Each row was made from one walk, in order. Every step used is in the known rows, and no mark comes twice. Write each row's walk.
Known rows:
s n y: .19 -.26 .31 .03 -.07 .16 .22 .13 -.03 .26 .16 .11 -.07 -.21 .20 -.09
 -.27 .20
f s n: .09 -.19 .29 .43 -.17 .27 .22 -.03 -.17 .30 .37 .11 -.02 -.60 -.08 .00
 .11 .00
q m u y f s: -.30 .51 -.49 -.26 .10 -.22 -.12 -.28 .20 .27 -.16 .03 .02 -.03 -.21 .26
 .77 .02
s n: .33 -.26 .42 .35 -.20 .14 .12 .23 -.16 .10 .30 -.02 .03 -.42 .01 -.17
 -.47 -.09
u y q: .28 -.25 -.13 .18 -.19 -.20 -.09 .63 -.14 .00 -.03 -.27 .03 .01 -.03 .05
 -.03 -.11
p s n y u m: .35 .21 -.42 -.05 .24 .30 .16 -.20 .05 .02 -.01 .16 .29 .43 .01 -.12
 -.33 -.11
y u: .06 .05 .02 .02 -.06 -.29 -.15 .16 -.02 -.57 .04 -.15 -.08 .20 .09 -.24
 -.23 -.22
q m u y: .08 .33 -.14 -.10 .21 -.46 -.46 .08 -.02 -.04 -.23 -.42 .02 .09 .12 .15
 .09 .24
p s n y q m u: .22 .32 -.45 -.22 .03 .45 -.36 .35 .39 -.02 -.23 -.06 .21 .10 .54 .39
 -.08 -.08
y f: -.10 -.12 .22 -.26 -.25 -.04 .09 .03 .15 -.14 .07 .01 .01 .05 -.25 -.15
 -.10 -.27
n y f: -.20 -.11 .07 -.50 -.13 .01 .23 -.06 .25 .03 -.05 .18 -.08 .23 -.09 -.10
 .08 -.05
p s n y: .27 -.27 .27 -.09 -.07 .47 .33 -.19 -.03 .45 .14 .13 -.01 -.24 .08 .08
 -.18 .12
n y f s p: -.51 -.13 .18 .01 .17 .27 .26 -.50 -.06 -.10 -.29 .28 -.20 .01 -.14 .08
 .19 -.02
n y: -.08 -.36 .43 -.24 -.04 -.03 .08 -.01 -.01 -.02 -.01 -.09 -.15 .14 .14
 -.05 -.03 .33
q y f: -.12 .10 .11 -.17 -.10 -.37 -.04 -.21 .00 .00 .07 .01 -.15 -.01 -.21
 -.09 -.20 .06
q m: -.05 -.23 .27 .01 .15 .01 -.28 -.07 -.05 -.13 -.02 -.20 .18 .15 .17 .02
 -.23 .13
f s: -.26 -.29 .41 .13 -.14 .04 .10 -.23 -.14 -.01 .23 -.09 -.09 -.26 -.16
 .06 .44 .15
n y u: -.03 .06 -.10 -.25 .06 -.24 -.03 .06 .09 -.38 -.08 -.01 -.17 .38 .25
 -.21 -.09 .00

Which walk is each row?
.13 .33 -.24 .13 .31 -.46 -.31 -.15 -.18 -.39 -.04 -.16 .09 .49 -.03
 -.23 -.43 .16 -> q y u m
.13 .23 .13 -.09 -.05 -.57 -.29 .20 -.08 -.12 -.09 -.44 -.18 -.06 -.05
 .07 .13 .18 -> m u y
.07 -.24 -.09 .08 -.01 .18 -.36 .45 .09 -.26 -.13 -.17 .29 .24 .31 .12
 -.24 -.13 -> y q m
-.04 -.19 .17 .12 -.05 .28 .35 -.11 -.04 .45 .22 .26 -.11 -.39 .11 .04
 .25 .27 -> f s n y
.19 -.12 -.37 .14 .12 -.07 -.32 .41 -.06 .06 -.22 -.22 .25 .20 .14 .15
 -.07 -.02 -> u y q m
-.31 -.34 .58 .47 .17 .20 .04 -.42 -.35 -.31 -.15 -.07 -.17 -.23 -.11
 .08 -.05 .06 -> f s p
-.44 -.06 -.02 -.36 -.12 .13 .33 -.35 .19 .24 .04 .28 -.14 -.02 -.23 .07
 .68 .07 -> n y f s
-.05 .20 -.09 .25 -.13 .02 .22 -.27 -.06 .50 .32 .34 -.10 -.61 -.23 .01
 .11 -.02 -> q y f s n
.04 -.01 -.05 -.28 -.16 .20 .34 .10 .23 .30 .08 .36 .00 -.08 -.06 -.15
 -.15 -.17 -> s n y f
.16 .12 -.16 .05 .16 -.18 -.17 .07 -.05 -.55 -.03 -.15 .22 .58 -.07 -.28
 -.34 -.16 -> y u m
.22 .16 -.26 .01 -.22 -.36 -.35 .77 .07 -.29 -.17 -.42 -.05 .06 .12 .16
 .09 -.12 -> m u y q
.00 .60 -.58 .05 .09 -.01 -.01 -.10 .13 .51 .02 .23 .10 -.39 -.12 .18
 .42 -.12 -> q m u y f s n
-.41 -.14 .28 .21 .09 .22 .15 -.45 -.15 -.24 -.19 .18 -.11 -.15 -.29 .05
 .06 -.22 -> y f s p
.09 .28 -.49 .10 .25 .14 .14 -.11 .02 .03 .07 .27 .17 .28 .03 -.13 .07
 .03 -> f s n y u m
